Known rows, with every step that occurs
konop/rupi/ladi: [ 42 -38   6 -33 -25 -31   0 -18   7  -8  50  74 -18   0 -18 -21  -8 -70
 -15  -2 -59 -41  22  -5 -60 -70  10  19 -18  47 -14  25  41  -7  17  17
  26  -5 -14   1  28  -1  67 -18 -34  15   7   7   1 -29]
konop/mibinet: [-18 -39  40 -58   0 -42  -4   4  39  25  49  60 -44  35 -47  -1 -30 -39
 -27 -25 -30  10   7  17  12 -32   6  46  -1   3 -23  28   9   0  41 -10
 -46  33 -26   5  46 -48  11 -18 -24  19  32 -20  13 -31]
ladi/tikep/konop/mibinet: [-43 -34  51 -63  -4 -62  19 -23  -4  36 -45  98 -82  67 -54 -28  -5 -32
  -4 -46 -12  -1 -18  -5  10 -30  -2  29  -7  25 -18  28 -29 -11  35  -3
 -45  35  38  -6  54 -43   1  -7  10  23  43 -20   5 -52]
konop/tikep: [-11 -48  30 -46 -13 -45 -11  -9  -2   0  50  40 -39  47 -18  27 -16 -48
 -11  -3 -41   4  11  14 -10 -37 -10   1  -5  -1   1  -8  10 -17  28  28
 -26 -11  17  35  28 -16  27  -1  17 -16  13  15  -7 -13]
ladi/tikep/konop/rupi/bolepam: [ 22 -51  20 -13 -40 -29  31  23  -7  30 -65 116 -80  45 -39 -32  39 -27
   6 -44  -7 -20   0 -27 -50 -32  25  23 -30  50  16  44 -45 -32  40  16
  -2  23  31  11  66  17 -10 -16   0  -6  51 -10  -2 -46]
rupi/ladi/tikep: [  8 -39   5 -34 -31 -29   2 -34  -1   2  11  55 -31  23 -34 -18  -3 -56
  10 -33 -61 -22  11  24 -22 -64   9   8 -37  36 -34  -6  27  15   1   5
   0   5  52  59  18 -27  54 -11 -18  27   3   9  16 -18]
bolepam/rupi/konop/tikep: [ 22 -34  20 -10 -57 -68  20  12  -5  -7  71  72 -10  68   7   4 -31 -55
 -18  13 -25  -4 -12   5 -40 -31 -34   3 -12  29  13  17  51 -14  52  37
 -24 -33  62  19 -15   1  70  13  10  -6 -19  27 -20 -33]
rupi/ladi/mibinet/bolepam/tikep: [ 26 -13 -14 -50 -30 -35 -17  -1  34  10  36   0 -66  31 -63  -6  10 -38
 -22 -43 -86  29   8  48  -8 -55  26  17  55   2  -3  -4  31 -42 -33  42
  -3 -11   5  22  28 -45  26   3 -25   4  -3 -17  18 -60]
mibinet/bolepam: [-11 -29   2 -41 -29  -6 -10 -23  25   5  41  21 -79  36 -61  21  15 -38
 -42 -39 -51  34 -27  14  -1 -42   8  59  27  -7 -11  11   2 -41  -1  15
 -26  -9 -15  39  10 -13   3 -17   3   8   3  -6   5 -34]
konop/mibinet/bolepam/rupi: [  1 -22  34 -54  -1 -45  11  21  30  10  78  37 -70  43 -37   0 -50 -57
 -55 -36 -16  46 -24  25 -10 -44 -15  80  25  -4  10  70  36 -45  48  16
 -59  13 -20  -5  21   8   8 -15 -14  20 -17  -7  24 -59]
ladi/tikep/konop/rupi: [  4 -32  40 -32 -21 -19  18 -21 -32  10 -66 105 -75  55 -21 -37  23 -33
  -4 -21 -16 -26   6 -29 -47 -46   9  12 -18  45  -6  30 -23 -14  31  25
  -8  21  27 -19  55  19  10 -16  16  27  40  11  -1 -57]
bolepam/rupi: [-13  -5  16  -9 -28 -29  -2  19 -14 -12  57  54 -49  17  -3   3 -33 -52
 -41   2 -25  -1 -17   9 -33 -11 -13  31  15  12  21  35  34   7  59  12
 -41  -8  12  25  20  -3  21  -1 -24   5 -10 -13  12 -40]
ladi/mibinet: [-37  -9   2 -70 -16 -44 -24  10  51  14  27  58 -40  22 -42  21 -10 -32
 -48 -38 -53  23  -8   9  14 -19  24  28   8  12   3  -7  -7   9  38  37
 -16   9 -16  17  49 -55  31  29 -26  -6  49 -34  -5 -45]
rupi/ladi/tikep/konop/mibinet/bolepam: [ -11  -32   10  -70  -29  -51   27  -54   15   31   -8   77 -100   73
  -80  -22   11  -46    0  -52  -44    8  -13   26    5  -87  -10   56
    2   13  -34   44   14  -31  -17   26  -37    7   35   -8   23  -29
   11  -18    8   34   20   -1    6  -35]
mibinet/bolepam/rupi/ladi/tikep: [ 16 -18 -15 -28 -39 -23  11 -29   3  -5  44  36 -78  46 -26 -16  -7 -73
 -20 -38 -35   7 -16  27 -40 -79 -12  48  -7  27  18  34  54 -31  -1  22
 -21  -1  51  47 -11  18  45 -32  -6  39 -39  12  19 -36]
rupi/konop/mibinet/bolepam: [ 28 -43  19 -57 -45 -38  23 -17  66  34  60  40 -39  76 -78   0   9 -43
 -31 -60 -41  25 -36  18   9 -60   0  81   2   5 -32  42   6 -50  28  19
 -34  -2 -25  17   4 -32  20  -2  12  34  12 -11 -16 -44]
rupi/ladi/mibinet/bolepam/tikep/konop: [  4   2 -29 -61 -52 -53  -1 -24  12  32 -13  34 -93  41 -77  -4   6 -12
 -14 -37 -85  34  -8  34 -11 -47   8  26  73  -2  -5   5  12 -30 -34  54
  -7 -19  11 -18  22 -33  28  16 -20  -7  11 -15   9 -75]
bolepam/rupi/ladi: [ 13   8 -13 -14 -32 -48   7   0  -6 -18  80  64 -27   7  -8  -3 -47 -70
 -23   1 -55 -21   6  17 -47 -35 -23  25 -10  29   9  31  68  18  28   5
 -20 -14  23  24   0   1  61  -1 -42   7 -21  -1  22 -31]
konop/rupi/bolepam/tikep: [ 63 -58  24  13 -15  -9   1  69  26  24 -14  43 -49   5 -12 -14   6 -44
   9 -36 -33 -13  21  -3 -70 -24  25  14   8  34   3  45 -17 -71  36   8
   8  27  -9  40  61   5 -11 -42 -31 -30  22 -12  13 -66]

Rows
[ 18 -23   6 -49 -23 -51  25  -4  29   5  90  37 -50  32 -46  -6 -58 -76
 -43 -26 -40  27 -12  32 -21 -61  -9  83  11   6  -9  72  69 -27  23  23
 -37   3 -19  -6   2  -7  35 -15 -17  31 -37   0  24 -42] -> konop/mibinet/bolepam/rupi/ladi
[ -6  -9  -9 -55 -31 -69  34 -27   9   8  61  80 -96  49 -61  -8 -44 -53
 -25 -25 -39  32 -18  26 -26 -65 -43  71  31  -2   5  98  58 -21  19  32
 -39 -19  10 -44   6 -10  28  -9  -7  35 -19  -8  23 -69] -> tikep/konop/mibinet/bolepam/rupi/ladi
[ 33  -9 -14 -18 -81 -33  24  -5  25  -2  63  40 -50  72 -32  14 -13 -53
 -45 -31 -36  22 -47  11 -27 -37 -22  63  23  24  10  39  34 -31  23  28
 -27 -40  12  41 -26  10  35   1   0  15 -29   5  -2 -54] -> mibinet/bolepam/rupi/konop
[  30  -30   21  -22  -26    0    4  -16   -8   19  -41   40 -115   50
  -30  -15   23  -22  -11  -21  -38   17   -1   -8  -44  -39   14   31
   62    2    2   55  -28  -74  -10   43   -8   -5  -15  -15   36   18
  -24  -22   32   -2    5    0    3  -77] -> mibinet/bolepam/tikep/konop/rupi
[ 39 -40   5 -31 -24 -22  11 -19  -7  -7  -3  71 -24  31 -12 -41   6 -64
   2 -30 -48 -45  32   1 -54 -76  14  15 -43  56 -19  13  31 -13  13  13
  20  16  24  18  39  17  57 -29 -11  29   9  10  13 -23] -> konop/rupi/ladi/tikep
[  23  -25   18  -63  -42  -34  -10   12   12   33  -42   51 -101   59
  -44  -19   31   -5  -32  -41  -52   44   -3   -4  -24  -32   34   22
   73    9   20   32  -32  -62    5   67  -10   -4  -16  -44   61    4
  -11    4   26    2   20   -9    3 -102] -> ladi/mibinet/bolepam/tikep/konop/rupi
[ 66 -29  -4 -55 -31 -28  -8  18  35  17  18  16 -53  27 -17 -25   6 -45
 -17 -41 -69  27  24  28 -40 -67  26  21  47  26   6  22  18 -59 -21  50
  16   4 -27  -3  42  -8  40  -4 -15  19   7 -10  11 -60] -> konop/rupi/ladi/mibinet/bolepam/tikep
[-32 -24  30 -35 -35 -37  15 -38 -21  22 -54  88 -91  46 -52  -5  19 -31
 -13 -25 -32 -11 -12  -6  -9 -35   8  14 -15  15  -9  -2 -36  -4  16  13
 -21   5  51  26  40 -20  -2   3  15  10  32  -5 -10 -46] -> ladi/tikep/konop
[ 38 -36   9 -20 -65 -45  18  -6   4  -8  84  34 -52  90  -9  19  -4 -61
 -33 -17 -20  18 -46  24 -41 -58 -26  40  14  18  32  31  46 -51  14  54
 -26 -43  32  20 -21  23  48   5  39   4 -37  38 -11 -39] -> mibinet/bolepam/rupi/konop/tikep
[ 17 -16 -14 -30 -50 -49   6 -38 -13  -3   8 107 -50  25 -42 -15   0 -38
 -15 -11 -64 -34  15 -17 -68 -54  -8  27  11  38 -13  42  33   3   9  27
  24 -22   3 -32  15   5  58   0 -18  10  24  -1   2 -45] -> tikep/konop/rupi/ladi
[  2  -7   1 -34 -27 -17   3   5   6   3  65  27 -73  35 -23  20 -17 -49
 -58 -20 -33  42 -31  23 -16 -35 -11  59  28  12  31  51  33 -40  18  30
 -45 -13  -5  25   2  17   8 -15 -11   3 -26   7  18 -43] -> mibinet/bolepam/rupi
[  2  -8  18 -38 -32 -37   1 -17  -3  14 -19 116 -66  32 -36  -7  -1 -29
 -21  -2 -35 -11   2 -28 -43 -32   2  26  11  20  10  44  -7 -22  36  24
  -6  -7  -2 -31  43   4   4  -2   8   4  39 -12 -12 -52] -> tikep/konop/rupi
[  2  10 -29 -63 -41 -73   8  29  15  -4  78  76 -25  -3 -12  -7 -44 -50
 -51 -18 -58  11   7  24 -33 -28  -8  23  -4  28  24  30  69  23  41  26
  -9  -5  20 -10  17 -31  70  23 -50  11  -3  -9  24 -46] -> bolepam/rupi/ladi/mibinet
[ 19 -28   1 -15 -35 -42  26  24  12  34 -22 114 -76  15 -50  -8  24 -24
 -14 -36 -26  -8   1 -36 -69 -23   5  44   1  35   9  67 -16 -36  50  13
   6  -4 -12   0  53   8 -10   0 -23 -20  54 -24  -1 -48] -> tikep/konop/rupi/bolepam
[-18 -35  42 -51 -12 -37  39  -7  -9  19  -7  68 -98  82 -42 -24 -20 -36
 -31 -38  -2  33 -26   9  -3 -49  -2  53  11  12   8  80  -1 -43  35  20
 -67  24  37 -25  36   5 -14 -25  24  46   1  -1  22 -63] -> ladi/tikep/konop/mibinet/bolepam/rupi
[-20 -18  15 -17 -26 -34  -3 -20 -14  26 -44  45 -94  31 -42  -4   0  -9
   9  -9 -55  -8   2   3 -17 -10   9   7  57   7  -4   6 -17 -14   9  15
 -32  -6  11  21  27 -33 -16   1   6 -18  13 -16  10 -72] -> bolepam/tikep/konop
[ 17 -12   7 -59 -36 -72  -4   9  14  19 -29  87 -48  11 -35 -38   3 -16
   2 -14 -72 -18  33  -3 -52 -39  17  -9  34  38   4  26  12  -7  11  42
  19   5  10 -44  41 -19  36  17 -13   4  35 -12  10 -80] -> bolepam/tikep/konop/rupi/ladi/mibinet
[ 18 -20  34 -13 -17 -22   3   7 -19  15 -45  74 -71  32 -12 -24   1 -21
   1  -4 -42 -17  16 -21 -57 -13  10   2  37  32   4  28 -21 -38   9  20
  -3  -1   0 -15  43   6 -17  -5  15  -6  23  -7   2 -82] -> bolepam/tikep/konop/rupi
[ 63 -43  35 -34 -40 -25  10  -2  58  39  28   4 -56  75 -52 -11  -2 -47
  -2 -54 -43  19 -17  31  18 -49  -3  63  38   9 -31  33  -5 -67  12  21
 -36   5 -14  25  11 -24  -5 -19   8  21 -13 -15  -2 -65] -> rupi/konop/mibinet/bolepam/tikep
[-15  -3  -7 -60 -34 -29 -11  30  38  12  63  41 -71  41 -31  16 -21 -33
 -80 -47 -31  73 -24  22 -16 -18   7  51  35   0  34  40  21 -29  32  43
 -51   1 -10   1  30 -11  22  35  -7  10  -2 -15  10 -67] -> ladi/mibinet/bolepam/rupi
[ 18 -14 -30 -87 -56 -54  -1 -31  17  14   9  93 -66  38 -77 -18  19 -27
 -38 -42 -68  28 -11  -1 -33 -61  -1  43  34  33   8  45  17 -34  -5  60
  15 -16 -19 -54  34  -6  54  15  -9  16  37  -4  -2 -62] -> tikep/konop/rupi/ladi/mibinet/bolepam
[-19 -22  51 -40 -10 -56   9  -3  11  41 -23  61 -85  45 -43 -26 -21 -14
  -1 -11 -37  -7   0  12  -1 -23  -3  23  46  -3 -22  29 -17 -26  27   8
 -45  19  10 -10  40 -46 -19  -9  -4   3  20 -31  15 -76] -> bolepam/tikep/konop/mibinet
[ 21 -41  38 -35   4  -8   1   5  43  38  20  -7 -83  50 -39  -5 -19 -43
 -14 -43 -40  28  -1  38   2 -55  22  53  53 -11 -34  41  -5 -73  16   4
 -45  26 -30  19  33 -26 -29 -38  -2  12 -10 -12  11 -59] -> konop/mibinet/bolepam/tikep
[ 32 -16  -1 -13 -39 -43   7 -14 -13   2 -26  75 -66  15 -20 -30   4 -37
  25   8 -63 -37  32  -3 -66 -53 -11   7  41  34 -18  31  20 -18  -9  21
  17 -11  11 -24  30   2  31 -21  -8   6   7  -1  15 -71] -> bolepam/tikep/konop/rupi/ladi
